Each row was made from one small tree. The marks that hang from a mark follow it in brackets, in the order of their numbers. Every link used is in the known rows. Write each row's tree.
In the rows, zero is written as 100.
Known rows
z_525[z_882[z_42]]: 92 100 101 98 95 110 109 94 84 111 121 140 90 92 92 103 107 105 100 95 93 89 105 94
z_327[z_734[z_42 z_376]]: 106 103 77 109 105 117 120 89 85 104 94 118 81 100 97 97 127 92 91 109 102 90 96 110
z_413[z_734[z_42 z_376]]: 106 104 72 103 105 104 85 104 102 109 100 120 90 102 119 96 96 95 115 111 98 101 104 108
z_327[z_734[z_376]]: 101 104 78 113 110 115 129 89 85 104 100 129 88 93 85 98 105 93 98 97 96 97 100 103
z_413[z_734]: 99 104 72 113 110 99 90 106 116 114 110 132 103 94 99 93 60 98 120 89 92 95 110 103
z_42[z_734 z_882[z_525]]: 102 90 149 104 121 88 75 92 125 98 103 75 105 101 97 98 56 112 93 75 97 80 107 93
z_413[z_734[z_327]]: 100 104 71 109 104 100 93 106 113 112 112 130 110 96 114 97 72 94 121 105 95 119 107 108
z_93[z_42[z_734 z_882] z_376]: 95 94 156 98 104 109 87 121 115 101 105 69 122 98 62 106 57 115 100 89 101 103 114 86
z_93[z_42 z_376[z_734]]: 97 102 117 105 96 105 100 119 98 97 96 93 113 94 69 106 106 109 107 80 98 107 101 90
z_93[z_42[z_882[z_525]] z_376[z_734[z_327]]]: 98 96 156 98 96 94 86 108 108 89 92 56 120 98 84 111 102 110 104 80 102 127 100 92
z_175[z_525[z_882[z_42[z_734[z_327 z_376]]]]]: 94 98 90 97 90 110 97 101 71 111 117 114 118 99 97 102 110 91 90 117 98 102 101 91
z_734[z_42 z_327 z_376[z_93]]: 100 104 59 87 83 102 116 100 84 94 87 106 82 109 140 103 147 94 96 140 109 119 86 112
z_376[z_93 z_734[z_42[z_882]]]: 104 102 77 96 110 83 89 93 96 88 68 80 88 113 108 92 92 100 82 94 110 82 95 106
z_376[z_734]: 105 104 83 111 113 93 95 99 95 97 96 113 96 95 94 97 90 105 97 80 96 91 98 100
z_93[z_42[z_734 z_882]]: 102 97 146 100 103 104 90 112 124 104 119 78 111 94 65 99 57 109 99 93 97 87 114 94
z_525[z_882[z_42[z_734[z_327]]]]: 94 96 116 96 100 110 104 95 86 110 121 133 103 97 103 105 105 101 98 103 96 95 105 95
z_175[z_525[z_882[z_42]]]: 91 100 78 103 87 108 98 101 80 116 118 119 110 94 82 96 102 95 90 102 94 88 102 91
z_413[z_734[z_42[z_882] z_327 z_376]]: 107 102 92 95 104 102 78 102 103 105 101 97 100 106 129 101 82 94 109 127 103 130 106 113
z_175[z_525[z_882]]: 99 104 69 103 90 105 93 102 81 119 117 120 109 91 85 97 84 97 88 105 94 92 100 88
z_42[z_734[z_327 z_376] z_882[z_525]]: 104 90 151 94 114 92 83 91 109 92 103 72 106 103 120 107 80 107 96 100 101 114 101 97
z_327[z_734[z_376[z_93]]]: 98 104 59 108 108 109 139 86 83 100 88 127 86 99 88 95 108 89 97 98 101 91 96 103

Which tree is each row?
98 105 57 100 103 85 112 95 90 90 79 109 100 106 115 97 106 94 97 96 105 104 90 105
z_376[z_93 z_734[z_327]]
90 88 131 106 105 97 103 90 109 92 105 105 95 103 108 99 142 103 110 73 93 74 96 96
z_882[z_42[z_734[z_376]] z_525]
99 106 76 96 91 88 117 102 97 90 87 97 106 103 99 98 120 92 103 98 104 105 92 103
z_376[z_93[z_42] z_734[z_327]]
93 102 87 99 93 97 119 109 115 100 99 105 101 101 81 93 93 98 104 93 100 73 101 94
z_376[z_93[z_42[z_734]]]
105 103 80 93 86 110 104 103 85 99 103 108 85 102 135 107 143 99 98 138 104 126 90 112
z_734[z_42 z_327 z_376]
101 100 123 102 92 107 106 115 118 106 123 103 115 93 84 102 98 101 107 104 96 98 105 98
z_93[z_42[z_734[z_327]]]
101 96 119 104 111 93 75 102 97 91 77 76 100 105 103 105 103 113 93 78 103 102 96 96
z_93[z_376[z_734[z_42[z_882[z_525]]]]]
95 105 75 93 86 103 127 105 93 96 98 111 86 96 92 99 116 99 108 107 99 97 95 96
z_734[z_376[z_93[z_42]]]
106 97 118 89 91 99 87 92 97 93 97 74 86 104 138 108 131 104 94 127 105 129 91 110
z_734[z_42[z_882[z_525]] z_327 z_376]
103 96 117 101 100 94 78 94 117 100 97 78 83 101 110 97 100 110 90 95 101 85 99 106
z_734[z_42[z_882[z_525]]]
94 97 117 93 93 89 108 100 122 95 96 77 107 104 93 97 90 99 102 93 103 89 100 96
z_376[z_93[z_42[z_734[z_327] z_882[z_525]]]]
100 104 96 96 102 86 104 100 104 89 82 78 101 103 78 95 83 100 95 84 104 87 100 98
z_376[z_93[z_42[z_882]] z_734]
98 106 55 98 100 97 106 102 97 104 96 127 103 103 126 98 88 88 122 115 100 124 101 106
z_413[z_734[z_327 z_376[z_93]]]
107 98 107 106 109 108 106 80 94 98 89 92 82 102 99 99 117 95 88 99 103 92 97 108
z_327[z_734[z_42[z_882[z_525]] z_376]]
104 94 161 93 96 99 92 102 118 95 114 68 111 97 93 106 96 104 104 99 99 109 103 95
z_93[z_42[z_734[z_327 z_376] z_882[z_525]]]
103 101 122 97 91 110 110 113 107 102 120 101 110 94 90 105 109 100 109 112 97 108 103 96
z_93[z_42[z_734[z_327 z_376]]]
104 100 87 94 103 77 89 87 99 84 67 71 94 114 130 97 119 96 87 98 111 100 87 110
z_376[z_93 z_734[z_42[z_882[z_525]] z_327]]
